Every row comes from one small tree of marks. The marks that hang from a mark follow it in brackets, in the order of their numbers. Every link used is in the known rows. Which tree was each row made from?
Known rows:
J_639(J_324(J_482) J_734): [ 14  14 -12   8 -15   3  -9  -4  11  -5   1  31  -9   3  -6   7 -11   7
  -8  11 -12  16 -11   7   6  -3  18   3   7   1 -10  -4   8   6  33  -5
  -2  16  27  -8   4 -25 -20  -9 -35  -2  -6  -4 -23  -7  15  -8 -25  10
 -10 -16   3 -20  32 -11   8   6   3 -15  27]
J_740(J_639(J_324(J_482 J_765) J_734)): [ 16  22 -18  -3 -38 -20 -16 -12   9   0   4  17 -28  -9 -11   0 -17   3
   4   7  -5  31 -20  21  -3 -11  34  -3   5   0   3 -11   3  30  26 -17
  26  35  26  -8  24 -27 -10  -5   5   9  -4  -2 -16  -5  24 -16 -21  12
 -19   5  -1 -22  42   0   0  12   1 -24  28]
J_765(J_324(J_639)): [  1  13  -9  15 -13  13  -4   6 -14  -1   6  -5   0   0  15  -6   3  26
  -5  11   7  -8   4  -4  -5  -6  -8   5  -8 -11  -9  33  -2   7  25  -6
  -7   3 -13  -8   4  -4  10 -12  33 -11  -9  15  -8  21   3  10  16   3
   8   9  -1   3  22   0  -8  -6 -13   6  -4]
J_765(J_324(J_482(J_537) J_639(J_734)) J_768): [ -6  17 -24   8  10 -15  -2 -20  11  14  14   3  -9  10  15  -1  -5  28
  24   3  24  17 -14   5  19  -9  30   4  -9  -8 -19  22  11 -27  17 -18
 -13  16   5 -24  51   1 -11  -9 -25  -8  -3  17 -16  -6   8  -2  -2  14
  -7 -20  32  21  28   6   3  -7 -15  23   4]
J_765(J_324(J_482 J_639) J_768): [ -4  10 -10   5   0   0   1 -10  -9   7   6 -13 -12  14  23  -5   2  25
  17   6  11  -8   4   0   8  -9  14  -2 -12  -8  -6  24   7  -9  16 -12
  -8   8   2 -14  21  10   4 -10  14 -19  -8  26  -5  -9   5   6  10   9
   8  -6  13  26  14   7  -3 -10 -10  19  10]
J_134(J_574 J_966): [  3 -25   7  -3  18  26  -1  38 -20   1   6  18   2   7 -11  12   8 -21
 -27  -6  -2 -17  29 -16 -14  29 -22  -3  12   0   7  -6  -4  14  -1  17
 -15 -21 -10  33 -35  -2   4  -1   4  18  -4   4   0  16 -10  12   8 -19
  11  20 -27  -4 -21  -8 -13  -8   2 -10 -13]
J_740(J_639(J_324)): [ 14  15  -9  14  -9  13  -8  14  -4 -10   3  13 -16  -2  -4   6  -3   1
 -10  10 -18  21 -17   5  -5  -2  -5   3   9 -10  -2  -1  -9  29  29 -11
   3  21   5  -3 -25 -29  -6 -13  22  -6  -2  -7 -11   5  18  -5   5   4
 -11  13 -11 -17  35  -5  -5  14 -11 -23   7]
J_740(J_639(J_324(J_765(J_768)) J_734)): [ 17  17 -18  -5 -37 -11  -1  -7   6   6  10  11 -33 -11  -8   8  -8  -4
   0   6   8  27  -7  20  -9 -14   3   4  -4   3  26 -17  -2  22  31 -16
  39  30 -16 -15  23 -20  -4 -16  31  14   5  -6  11 -28  28 -11  -8   4
 -21  15 -10  -8  20  17   7   8  -4 -29  -2]
J_134(J_574): [  3 -25   3   7  10  15   1  32 -26  -7  -3   6   4   0  -5   9   7 -17
 -28  -5  -8  -5  18 -16 -12  15 -27  -1   9   2   5 -14  10  10  19   7
 -14 -16 -11   9 -29  -6   0   2   1   8  -4   3  -8  16 -10  14   7 -14
  18  12 -14 -24  -6  -6 -10 -10  -4  -6 -10]
J_966(J_134(J_574)): [  0 -38  16   6  14  10   8  38  -5  -8  -9   4   7   6 -15  12   8 -17
 -33 -16 -10 -15  24 -19 -11  15 -31   1   3   5   1 -32  12   1  14  17
  -9 -30 -15  19 -35  -6   0  12   1  17  -2  -4   0   4 -11  16   6 -21
  23  13 -10 -22 -31 -13  -9 -11  -3 -12 -16]
J_324(J_482 J_639(J_734) J_765(J_768)): [  5  17 -30 -21 -18 -15   1 -20  -3   9   5  -2 -19  -5   9  -6 -12  10
   7   0  24  10   4  10  -3 -11  25  -7  -2   2  13 -10  10  12  23 -14
  21  15 -24 -21  60  11   1  -5  19  12   1  15   1 -22   3   3  -8  15
   0   1   7   7  13  16  -5  -6  -2  12   5]
J_984(J_639(J_324) J_966): [  3  12  -5  11  -4   1  -7   7 -13 -21  -3  11  -8   3 -14   3  -9   7
 -20  15 -23  10 -20   9   0   8 -29   3  16 -10 -12   3 -49   7   3  -6
  10   3  12  21 -39  -6 -11 -34   0  -1 -10 -30   5  -1   5  -6  -9  -5
 -19   6 -22 -18   9 -19  18  22  -2 -13  -7]
J_984(J_966): [  4   7  -7   9   8  32  14  15 -30  -3   3  -1  -1   4  -5   5  -2   0
 -11   7 -22   7 -14  -7  -9  14 -45   3  15  -8 -11  -3 -24  -4  15  -4
  -7 -15  -8  13 -26   0   3  -7  -2   7  -4 -19   7  14   5   7   0   3
   6   5 -19 -10   4 -20   1   9   1   2 -18]
J_966(J_134(J_574) J_765(J_324 J_768)): [-13 -38  39   5   6   7  10  16   7   0  -3  -8  24   1 -11   3  19 -13
  -7 -14   3 -38  33 -14  -7   6 -46   4 -24  13  13  -7  14 -22 -33  25
   2 -37 -12   9 -33   8  14  21  13   6   8  -2  26  -2 -16  10  17 -27
  13   4   4  22 -48   2   9  -8   9  -6 -22]
J_740(J_639(J_324 J_734)): [ 22  17 -17  13 -18   5  -8   7   6  -8  10  37 -20  -6 -15  10  -8  14
 -17  10  -5  24 -24  14  -9  -7  -2   4   8  -8  -1  -5  -7  29  36  -6
  25  28   4  -2  -3 -38 -17 -23  11   6  -6  -8 -11  -2  31 -12 -10   1
 -23  15   2 -24  42  -5   5  19 -11 -34   7]
J_966(J_134(J_574) J_765(J_324(J_639(J_734)) J_768)): [  5 -31  22   0  -7  -6   7  -1  16   0   2  18  16  -2 -18   4  10  24
 -15 -24  34 -30  25   1 -10  -4 -28   2 -29   3   9  -8  10  -8 -32  21
  39 -23 -31   5   1   8   3   8  24  19   4   4  18 -10  -6   3  13 -29
   7  18  21  16 -37  12  16  -7   1  -4 -24]
J_482(J_537): [ -9   9 -10   9  31  21   3  14 -12  -4  -4 -10   8   0  10   6   5 -17
   0  10 -15  17  -9 -16   1   9 -10   8  22  -4 -10   7   4  -8  21  -6
 -41  -4  -6  -8  -5 -11   1  -2 -28  -4   1  -2 -15  18  -4  14   2  11
  10 -13  -6 -13  20  -4 -12  -4  -8   7  -5]
J_765(J_324(J_639) J_768): [ -2   9  -9  11 -10  12   6   2 -14   5  10  -9 -10   4  15  -2   5  25
   5   7  15 -12  10  -4   4  -6 -16   5 -15  -8   4  29  -1  -3  30  -8
  -1   2 -26 -16  16   6  10 -15  33 -12  -6  19   9  -5   3   8  19   1
   4   5  -3  23   6   9   1  -9 -11  11 -14]
J_984(J_639(J_324) J_966(J_765(J_768))): [ -3  11  12  -2   2   4   1 -12  -3 -21  -7   5   2  -4 -16  -2   1  -3
  -6  13 -19  -4 -16  13   0   3 -43  -1   5  -1   1   7 -47  -2 -38   3
  24  -5  -7  17 -36   7  -3 -22   8  -8   1 -38  30 -12  -3  -8  -3  -9
 -19   7 -11  13 -15  -6  29  29   8  -5 -18]
J_734(J_639): [ 13  12  -8   6   2   5   6  15 -25  -5  -1  12 -15  -2  -2   6 -10  -9
 -17  16  -2   6 -13 -10 -11  -9  -4  -2  17   0  -1   2  -9  24  40  -9
  -4  14 -13  -7   0  -6  -1 -21  -8   5   0  -2  -5   9   8   0   7  -5
   5  15  -9 -27  16   5 -13   1  -3 -11   3]
J_324(J_482): [ -2   6  -6   6   8  16   1   9 -10  -8  -6  -8  -1   6  11  -1  -1  -8
  -2  12 -18   3   3 -10  -6   7   0  -1  13  -2 -11   5  10   4  29  -7
 -25  -1  14  -5  -3  -3   0   2 -19  -7  -4   5 -20  11  -1   6  -4   8
  11  -9  -4  -8  19 -11 -13  -1   2   5  17]
J_734(J_639(J_324(J_765(J_768)))): [  9  15  -9 -12 -29 -14   5  -2 -12   8   5   0 -24 -11   8   4 -13 -12
  -1  10   5  11  -6   5   4 -19  20  -2   1  10  24 -12 -11  22  29 -10
  11  28 -17 -11  13  -1   3 -21  14  -9  11   1  17 -20  19  -6   0   6
 -11   5 -29 -14   1  20  -2   0   2 -15  13]
J_966(J_134): [  0  -6   6   6   8  20  12  24  -4  -8  -6  -6   7   3  -4   9   8 -14
 -23  -2 -15 -10  13 -14  -9   7 -30   6   7  -2   0 -14   4  -2  32   9
 -13 -20 -13   3 -27  -6   5   2   0   8  -1  -6  -9   1  -3  15   3  -8
  16   3  -8 -15 -14 -11  -5  -6  -1  -7 -14]

Write each row's tree:
[-17  18  -1  -1  25  -1   7 -31   2   8   7 -24  15   9  15 -14   2  22
  41  -4   2   0 -26   7  14  -6   4  -1  -2 -10 -20  21 -18 -38 -55  -9
 -16  -4  10   0  19  24   3  13 -16 -22  -1  -4  10   8 -12  -7   8  16
  -4 -15  26  34   0  -7   6   8   3  34 -10]
J_984(J_966(J_765(J_324(J_482(J_537) J_639) J_768)))
[-13  12 -15  -8  16  -3  -6  -5  -4   5  -7 -29   2  -5  20  -3  -6 -24
  18   9 -13  25  -9  -6   4   4  28   2  20   4  -5   4  15  -8  16 -11
 -36   4  19 -13  24  -1   5  16 -30  -1  -1   3 -18  14  -8   5 -13  23
   7 -22  -4 -13  23  -2 -20  -7   2  20  14]
J_324(J_482(J_537) J_765)
[ -5  16 -32 -18   5 -21  -2 -23   3  12   9 -13 -12  -6  18  -4 -10   3
  22  -3  22  32 -12   7  10 -12  40  -4   6  -5   2  -9  15  -6  11 -19
   2  17 -20 -24  70   7  -4   1 -10   6   1  11  -9 -12  -2  -1 -10  21
  -3 -15  14   4  18  15  -9 -10  -7  24   1]
J_324(J_482(J_537) J_639(J_734) J_765(J_768))
[-15  15 -25 -21  18 -13   1 -23  -6  10   0 -34  -8  -5  32 -11  -5  -9
  25  -4  11  23  -9  -1   9  -9  42  -5  10  -4   0   0  13  -9   7 -19
 -20  14 -14 -17  51  16   5  10   0 -10   1  16  -5 -13  -9   4   2  26
   7 -16   6  11  11  12 -19 -12  -4  32   4]
J_324(J_482(J_537) J_639 J_765(J_768))
[  1  16 -19  -6  -8 -18 -15 -17  18   4   2   4  -1  -7   7  -1 -15  -4
  10   8 -10  37 -27   7  17  -3  44   1  12   6  -7  -5  12  -1  18 -11
 -16  22  32 -13  29 -23 -15   5 -41   3   1  -5 -24   4  14  -9 -29  24
 -15 -28   1 -26  39  -3   1   2   4  -2  25]
J_639(J_324(J_482(J_537) J_765) J_734)
[  0   6  -5  -7 -25   5   5  -1  -6   3   4 -15 -11 -10  16  -2   1 -16
   2   7 -11   3  11   3   3  -8  -4   0  -1  11  23  -2   0   3  26  -4
   2  10 -14 -12  -5  -7  10  -4  22  -3   7   0  17 -17   6   5  -3  15
  -3  -8 -31  -1  -4  10   1  -1   5 -10   5]
J_639(J_324(J_765(J_768)))
[ -4  18 -15 -10   3 -31  -3 -19   2  13   1 -13 -22  -2  19   1 -14 -23
  22   5   0  33 -27   8  21 -19  63  -5  14   7   4  -8   3   1  10 -23
 -16  38  16 -16  30   6  -8  -5 -36 -22   9  -1   0 -21  11 -15 -10  26
 -10 -20  -3 -12  14  13  -4  -3   3   4  28]
J_734(J_639(J_324(J_482(J_537) J_765(J_768))))
[  9  20 -11 -15 -26 -26   2 -15  -7  10   2  -6 -24  -5  11  -3 -16 -17
   9   9  -1  17 -12   8   8 -19  42 -11   5  10  12 -11  -5  22  22 -15
   7  36   9 -12  21   7  -4 -13  -8 -15   9   4   3 -25  16 -16 -10  18
 -12  -6 -12 -12  10  13  -5  -4   4  -9  30]
J_734(J_639(J_324(J_482 J_765(J_768))))
[ -9  -4  28   7   5   5  11  -8  13  -2 -10 -22  17   4   2  -7  12  -8
  17   4  -6 -28  18  -5   1  -6 -22   3 -22   6  -1  11  12 -30 -21  10
  -7 -21  11  -9  -9  12  16  23 -10  -7   5   0  14  -3  -7   2   5  -7
   9 -14  19  32 -27  -3  11  -2  10  12   0]
J_966(J_134 J_765(J_324(J_482) J_768))
[ -5 -19  17 -12  13  -1  -2  -5  -2   9   3   5  12   5   3 -10  10  11
  13 -14  25 -34  32   2  -3   7   7  -9 -15   0   2  20   2  -2 -61  14
   4 -15   0  19  -8  26   8  13  16  -3   1  20  10   9 -13  -4  17 -10
   5  11   7  44 -32   6  -3  -6   4  17  -1]
J_134(J_574 J_966(J_765(J_324(J_482 J_639) J_768)))
[ -9 -26  29   0   7  19   6  15  -8   4   4   7  20   2 -10  -1  19 -13
   2  -4  10 -38  37  -7  -9  21 -44  -5 -16   8  16  18   0  -8 -49  26
  -3 -28  -8  23 -36  10  18  13  10   4   7   3  27  10 -10   8  18 -24
   7  12 -12  42 -40   9   2  -2   9   1 -19]
J_134(J_574 J_966(J_765(J_324 J_768)))
[ 11  15 -11  11  -5   3 -12   2   2  -8   0   9 -20   5   1   1  -4  -2
   1  10 -25  21 -23   8  -3  -1  24  -3  13  -9  -9  -2  -1  25  22 -15
   1  29  32  -5 -16 -24 -17  -6  -7 -16  -8   1 -22   3  15 -11  -6  11
 -12   2   0 -12  40 -10  -6  12  -4 -16  25]
J_740(J_639(J_324(J_482)))
[-14 -25  22   4  27 -12 -10  -7  25   4 -10 -11  33   3   0  -6   8  11
   8 -23   3 -13   1  -7   8   3  21   1  -7  -1 -18   1  15 -17 -53  11
 -18 -20  18   6  -2  14   0  30 -15  -5  -4   8 -15  24 -23   0   7  -6
  16  -6  31   2 -12  -6  -4 -10  -1  19   0]
J_966(J_134(J_574) J_765(J_324(J_482(J_537) J_639)))
[ -6 -32  32  -6   7 -12   4  -4  15   3  -5 -11  21   7  -3  -6  15  10
   3 -24  15 -35  23  -4  -2  -4   0  -6 -26   2   0  -3  15 -17 -45  16
  14 -24  -5   3  -4  22   8  23  17  -7   1  14  10 -10 -18  -1  13 -17
  12   4  24  25 -37   3   5 -11   1  15  -4]
J_966(J_134(J_574) J_765(J_324(J_482 J_639) J_768))
[  3  15 -19   7  13  -3 -13  -9  22  -1   6  20   0   4   5   6 -10   4
   3   8 -10  32 -25   4  19   2  36  10  17  -3 -20  -1  11  -7  20  -8
 -26  17  37  -7  13 -29 -25  -1 -62  -7   0  -6 -31   4  17  -6 -27  21
 -18 -30  13 -23  39 -12   3   6  -4  -2  25]
J_639(J_324(J_482(J_537)) J_734)
[ -1 -23  23  -7  14  29   0  24 -11 -10  -7  13  26  -8 -15   6  11 -21
 -23  -7   1 -28  27 -13 -20  27 -27  -7   8   8  13   1  -2  15 -46  26
  -4 -30 -13  34 -42   4   9  14   4  19   5  -4   8  30 -18   9  10 -23
  11  20 -22   7 -32  -3 -12   3  12  -4 -15]
J_134(J_574 J_966(J_765))
[  6   2  -2  -1 -33 -24  -3   0  12 -12  -3  16 -12   0 -32   5 -13   6
 -27  -1  -8  11 -19  18   0   3 -27   3   3  -1   4 -26 -44   9   7   4
  42  -3   0  23 -10  -4 -15 -27  17  28  -6 -42  16 -20   5  -9 -23 -14
 -21   9 -14 -33 -10 -13  30  21   6 -22 -21]
J_984(J_639(J_324(J_765) J_734) J_966(J_134))
[ -1   0   7  -3 -25 -19  -2   4   2 -15  -8  -9  -9  -2 -18   0  -7  -6
 -19  -1 -24   2  -5  11  -2   5 -27  -2   6  -2   3 -24 -45  11  -2   3
  26  -6   2  25 -28   6  -5 -20  23  15  -7 -35  17 -13  -6  -7 -11  -9
 -13  10 -24 -21 -22 -17  17  16   4  -8 -21]
J_984(J_639(J_324(J_765)) J_966(J_134))
[ 14  22 -21  -9 -33 -24  -4 -14  11   6   8   8 -37  -5  -5   3 -12  -2
  11   5   3  30 -17  22   1 -14  29  -3   0   1  16 -18   7  20  25 -17
  35  35   8 -17  33 -14  -7  -8  13   2   3   1  -2 -25  22 -18 -17  12
 -26  -2   1  -4  25  11   4   9  -1 -18  17]
J_740(J_639(J_324(J_482 J_765(J_768)) J_734))
[  5  14 -18   7 -12  -5   0 -16   1   7  11  10 -14   8  10   0  -5  34
   8   5  28   0   2   7   3 -14  12  -1 -15  -6  -5  17  11  -6  28 -11
  12  14  -2 -19  44   4  -3 -16   4  -1  -5  22  -8 -11  11   0   0   4
  -3  -7  20  21  19   8   7  -7  -8  13   5]
J_765(J_324(J_482 J_639(J_734)) J_768)
[ -2 -29  29   1   3  -9  -7  -1  15  -5 -14  -6  26   1  -9  -9   9  17
  -3 -20   3 -30  18  -6  -5   0   4  -2 -17   4 -11  -3  15  -1 -43  19
   9 -23  10  12 -10  12   8  26  13  -2  -5  13  -5  15 -22   1   9 -15
  21  10  17   3 -19  -7  -1 -11   2   9   1]
J_966(J_134(J_574) J_765(J_324(J_482 J_639)))
[-21 -33  33   1  37 -12   6   1  23   4  -5 -19  30   8   0  -1  18 -17
  17 -17  -3 -19  11 -10  12   7   0   3 -12   9  -5  -2  23 -45 -44  16
 -26 -25  22   6 -12  12   5  37 -37  -5   6   1   8  -2 -16   4   6 -15
   7 -24  23  21 -36  -2   9 -12   7  15  -1]
J_966(J_134(J_574) J_765(J_324(J_482(J_537)) J_768))
[ -5 -38  34  -5  19  10  20  21   2  -7 -11  -6  24  -5 -11   7  15 -29
 -17 -19  -4 -28  32 -18 -14   5 -42   0  -6  13  18 -28  12 -12 -25  23
   7 -36 -31  10 -36  11   7  23   6  13  11 -10  22 -11 -18  12  11 -25
  18  10  -1   5 -56   1   6  -5   9  -9 -23]
J_966(J_134(J_574) J_765(J_768))
[ -1 -20  30   2   4  24  -3  19  -8  -2  -2  13  23  -3 -15  -1  15  -9
  -9  -4   2 -39  31 -11 -15  24 -33  -3 -10   7   6  22  -1   5 -45  29
 -10 -28   6  29 -42   6  13  13   8  14  -1  -2   9  35  -9   7  15 -24
   8  15 -16  17 -24  -3  -5   0  12  -6 -14]
J_134(J_574 J_966(J_765(J_324)))
[-13   3  10   9  21  -5  -7 -19  28   1  -8 -24  34   1   8 -12   6  16
  18  -7  -1  -6 -14  -4  10  -1  18   7  -7  -6 -22  16   8 -21 -37   1
 -18 -11  17  -7   8   6   3  24 -17 -10  -4   3 -16  24 -15  -1   5   6
  10 -16  35  11   1  -9  -4  -1  -3  26   6]
J_966(J_134 J_765(J_324(J_482(J_537) J_639)))
[ -7  -2  16   3  -1  14  24 -12  -1   0   3 -13  16   7  -5  -7   6  25
   6 -12   4 -29  -3   1  -5  -3 -47   4 -19  -6  -2   5 -24 -20 -46  11
  23 -29 -27  13 -13  28  13   6  37  -3   1 -11  35  -4 -10   6  18  -5
  -1  14   9  30 -40  -5  16   8   2  14 -39]
J_984(J_966(J_134 J_765(J_324(J_639) J_768)))
[ 14  19 -10  -7 -26 -21 -12 -11  -6   2  -4   2 -18 -10   7  -2 -18  -8
   0  12  -5  17 -20   8   5 -15  47  -8  11  10   3  -8  -3  34  24 -13
   1  34  25  -4  13  -4  -3 -12  -8  -6   2   0 -13  -6  14 -14 -15  17
  -7  -1 -20 -32  26   4  -7   2   6 -12  36]
J_734(J_639(J_324(J_482 J_765)))
[ -2  18 -24  14  11 -10 -12 -16  13   9   7  10  -4   9  12  -4  -9  35
  14   4  16  21 -24   4  15  -4  34  10  -1 -12 -26  28  10 -13  19 -15
 -20  17  18 -15  44  -8 -11  -8 -26  -4 -10  13 -33  12   9  -4  -6  14
  -3 -19  31   0  44  -4  -5  -7 -16  18   9]
J_765(J_324(J_482(J_537) J_639(J_734)))
[ -4 -24  23 -17  24  27   9  19 -11  -5  -1   7  19  -3 -12   4  17 -28
 -13  -9   8 -33  34 -11 -15  24 -36  -9  -1   8  26  -5  -1   4 -50  24
   1 -28 -29  29 -35  11  12  14   7  15  12  -4  24   5 -13   5  13 -21
   6  13 -20  26 -46   7  -4   1  11  -3 -22]
J_134(J_574 J_966(J_765(J_768)))
